Each row was made from one small tree. The marks that hang from a mark follow it in brackets, in alphabetical order. Every link used is in the known rows. Write each row's tree.
Known rows
fefuda{difi}: [ 0.97  1.36  0.90 -0.12  0.27 -0.21 -0.09  0.53 -0.89 -0.35 -0.85  0.14
 -0.68  0.97  2.35  0.20 -1.12  1.15]
dotav{difi{daso fefuda}}: [-0.55  2.70  3.16  0.88 -1.16  0.57  3.15  3.42 -2.67 -2.87  1.95  0.71
 -1.04  2.11 -0.90 -2.67  0.16  0.36]
nugam{difi{daso{zuzub} dotav fefuda zatezu}}: [-3.50  1.32  2.83  0.51  1.23  1.19  2.83  7.27 -3.89 -3.37  0.64  2.07
 -0.14 -1.44  0.89 -2.04  2.81 -0.64]
zatezu{difi{daso dotav fefuda}}: [-1.86  3.32  3.99  1.55  0.07 -0.66  2.43  4.04 -2.47 -0.91  2.16  2.12
 -0.12 -1.80  2.67 -2.32  0.82  0.45]
dotav{difi{daso fefuda zatezu}}: [-1.88  3.45  4.83  1.41  0.21  0.33  2.75  5.54 -4.69 -4.04  1.86 -0.14
 -0.26  1.89 -1.37 -3.17  0.85  0.61]
difi{daso nugam}: [-0.60  0.68  4.04 -0.93  2.39 -0.43  1.40  1.96 -1.82 -0.81  1.60  1.57
 -0.09 -0.67  0.32 -0.61 -1.03  0.09]
daso{zuzub{zatezu{difi}}}: [-2.16  0.73 -0.97  1.14  0.25 -0.77 -1.49 -0.15 -2.02 -2.07 -2.04  0.38
  0.09 -0.48  2.67 -1.43  4.39  0.08]
difi{daso{zuzub{zatezu}}}: [-1.57  0.46  0.70 -1.02  0.73  0.29 -0.24  0.73 -2.55 -3.32 -0.47  2.07
 -0.32 -0.13 -0.28 -1.95  4.55 -0.85]
zuzub{daso zatezu}: [-0.79 -0.14 -0.70  0.36 -0.89 -1.24  0.24 -0.99 -1.19 -0.81 -1.03 -0.64
 -1.09 -0.24  0.91  0.02  3.75  0.27]
daso{zuzub{zatezu{difi{fefuda nugam}}}}: [-4.31  1.62  1.09  2.81  1.32 -2.05  0.43  2.14 -2.68 -2.40 -2.09  0.54
  0.75 -1.61  3.27 -1.21  4.03 -0.43]
zatezu{difi{daso{zuzub} dotav nugam}}: [-2.53  1.78  3.84 -0.59  2.88 -1.07  0.87  4.15 -2.74 -1.96  0.54  2.89
  0.59 -2.72  3.70 -1.40  0.26 -0.27]
buleve{difi}: [ 0.13  1.12  0.94  1.11 -0.56 -0.31  0.96 -0.46  1.90 -0.58  0.04 -0.91
 -1.17  0.07  2.04 -0.10  0.18 -0.28]
zatezu{difi{daso{zuzub} dotav fefuda nugam}}: [-3.50  3.03  4.12  1.10  2.29 -1.46  2.07  5.32 -3.13 -2.36  0.51  2.73
  0.72 -2.89  3.56 -1.87  1.17 -0.89]
daso{zuzub}: [-0.56 -0.14 -1.68 -0.77  0.40  0.17 -1.04  0.27 -0.24 -1.55 -1.78  0.28
  0.17 -0.07  0.25 -0.37  1.71 -1.45]
difi{daso dotav nugam zatezu}: [-3.13  1.51  6.51 -0.24  3.63 -1.17  2.11  5.98 -3.54 -2.19  2.21  2.13
  1.32 -2.65  0.63 -0.77 -0.93  0.39]
fefuda{difi{daso{zuzub} dotav nugam zatezu}}: [-2.61  2.76  5.83 -1.09  4.20 -1.20  0.91  6.85 -4.77 -3.97 -0.36  2.55
  0.86 -1.71  3.36 -0.92 -0.31  0.01]
dotav{difi{daso{zuzub} fefuda nugam}}: [-2.12  2.42  3.47  0.33  1.00 -0.36  2.81  4.78 -3.40 -4.22  0.26  1.25
 -0.28  1.00  0.12 -2.23  0.57 -1.00]
nugam{difi}: [ 0.08 -1.39 -0.50  0.13 -0.58  1.62  1.35  0.72 -0.24  0.57  0.22  0.07
 -1.09  0.34  0.88  0.37 -0.08  1.02]
dotav{difi}: [ 0.09  0.63  0.71  0.57 -1.08  0.43  1.28  1.23 -0.91 -1.72  0.46 -0.47
 -0.44  2.07 -0.36 -0.67 -1.02  0.76]
nugam{difi{daso dotav fefuda}}: [-1.65  0.79  2.89  0.79 -0.43  1.44  4.27  4.74 -1.72 -0.75  2.47  2.48
 -1.01 -1.17  0.98 -1.07  0.45  0.45]

Which tree is each row?
[-1.23  1.81  2.84  0.75  0.53 -0.20  0.37  0.41 -3.13 -1.33  1.25  1.36
 -0.65 -0.19  2.10 -2.45  2.89  1.52] : zuzub{zatezu{difi{daso}}}
[-3.46  2.31  4.36  2.68  1.19 -1.30  2.83  5.74 -3.63 -3.18  0.20 -1.08
  0.88  0.64 -0.14 -1.08 -0.78  0.59] : dotav{difi{fefuda nugam zatezu}}
[-3.96  3.72  7.72  2.41  2.47 -1.84  4.29  6.86 -1.91 -3.13  2.17  1.08
  0.20 -2.71  2.55 -1.43  0.25 -0.60] : buleve{difi{daso dotav fefuda nugam zatezu}}
[-2.43  2.87  3.27  0.75  2.08 -1.00  1.01  3.57 -3.33 -2.15 -0.29  1.32
 -0.04 -1.11  2.89 -2.35  1.63 -0.81] : zatezu{difi{daso{zuzub} fefuda nugam}}
[-2.95  3.18  5.71  1.76  1.94 -1.58  3.19  5.14 -2.83 -0.96  2.24  2.39
  0.51 -2.77  3.45 -1.47 -0.47  0.59] : zatezu{difi{daso dotav fefuda nugam}}
[-3.18  1.92 -0.66  2.70 -0.34 -1.15 -0.33  1.07 -2.29 -2.47 -2.10  0.21
  0.07 -0.67  2.51 -1.99  5.28 -0.49] : daso{zuzub{zatezu{difi{fefuda}}}}
[-1.60  1.88  5.89  0.33  1.88 -1.15  3.50  3.43  0.31 -1.57  2.40  1.96
 -0.42 -2.30  3.16 -0.26 -1.33 -0.23] : buleve{difi{daso dotav nugam}}
[-4.62  2.59  5.17  0.61  3.46 -1.39  2.27  7.62 -4.16 -4.16  0.35  2.31
  1.58 -2.89  0.81 -1.65  1.74 -1.68] : difi{daso{zuzub} dotav fefuda nugam zatezu}
[-3.46  2.77  3.49  0.43  1.74 -0.41  1.43  6.51 -3.78 -4.19  0.36  2.02
  0.91 -1.91  0.01 -2.43  2.99 -1.69] : difi{daso{zuzub} dotav fefuda zatezu}
[-4.11  2.17  2.75  3.26  0.31 -3.40  2.90  3.22 -2.37 -0.93 -0.33  0.45
  0.02 -3.24  4.75 -0.14  2.90  0.62] : zuzub{daso zatezu{difi{dotav fefuda nugam}}}
[-2.23  2.50  2.64  2.50 -0.49 -0.29  2.07  4.59 -3.17 -3.24  0.23 -1.38
  0.35  1.62 -0.78 -1.71  0.48  0.59] : dotav{difi{fefuda zatezu}}
[-1.48  2.16  3.30  0.65  1.52 -0.97  0.60  4.59 -2.70 -1.71 -0.25  0.64
  0.70 -0.85  2.78  0.06 -1.07  1.25] : fefuda{difi{dotav zatezu}}
[-3.06  2.00  1.91  3.05  0.27 -3.02  1.66  1.38 -2.74 -0.59 -1.11 -0.89
 -0.60 -1.51  4.03 -0.57  3.39  0.82] : zuzub{daso zatezu{difi{fefuda nugam}}}
[-0.90  2.37  4.67 -0.18  0.68  0.61  1.64  4.35 -4.52 -3.64  1.93  0.05
 -0.34  2.10 -1.18 -2.69 -0.18  1.21] : dotav{difi{daso zatezu}}
[-1.65  2.56  4.90 -1.34  4.16 -0.86 -0.22  4.99 -5.01 -3.81 -1.20  1.31
  0.11 -0.02  2.57 -1.43  0.20  0.10] : fefuda{difi{daso{zuzub} nugam zatezu}}
[-2.85  1.71  4.28 -0.62  2.81 -1.41  1.33  4.18 -3.58 -3.85 -0.58  3.81
  0.30 -1.72  3.65 -0.58  1.69  0.20] : fefuda{difi{daso{zuzub{zatezu}} dotav nugam}}
[-1.92  2.49  6.64  0.54  2.87 -1.09  2.10  3.74 -1.83 -2.54  1.47 -0.15
 -0.44 -0.82  1.98 -1.51 -0.10  0.07] : buleve{difi{daso nugam zatezu}}
[-3.63  1.44  4.85 -1.02  3.95 -1.04  1.04  6.34 -3.76 -3.71  0.46  2.58
  1.56 -2.79  1.03 -1.07  0.90 -1.02] : difi{daso{zuzub} dotav nugam zatezu}
[-4.13  2.71  6.82  1.37  3.06 -1.51  3.30  7.28 -3.83 -2.56  2.02  1.94
  1.47 -2.86  0.56 -1.24  0.00 -0.22] : difi{daso dotav fefuda nugam zatezu}
[-1.98  1.58  2.84  2.18 -0.06 -0.94  3.08  3.48 -1.57 -2.01  0.36 -0.29
  0.20  0.76  0.22 -0.40 -1.28  0.33] : dotav{difi{fefuda nugam}}
[-1.95  3.05  4.87  1.52  1.75 -1.11  2.09  3.26 -3.09 -0.77  1.49  0.97
 -0.25 -1.00  2.70 -2.02 -0.07  0.59] : zatezu{difi{daso fefuda nugam}}
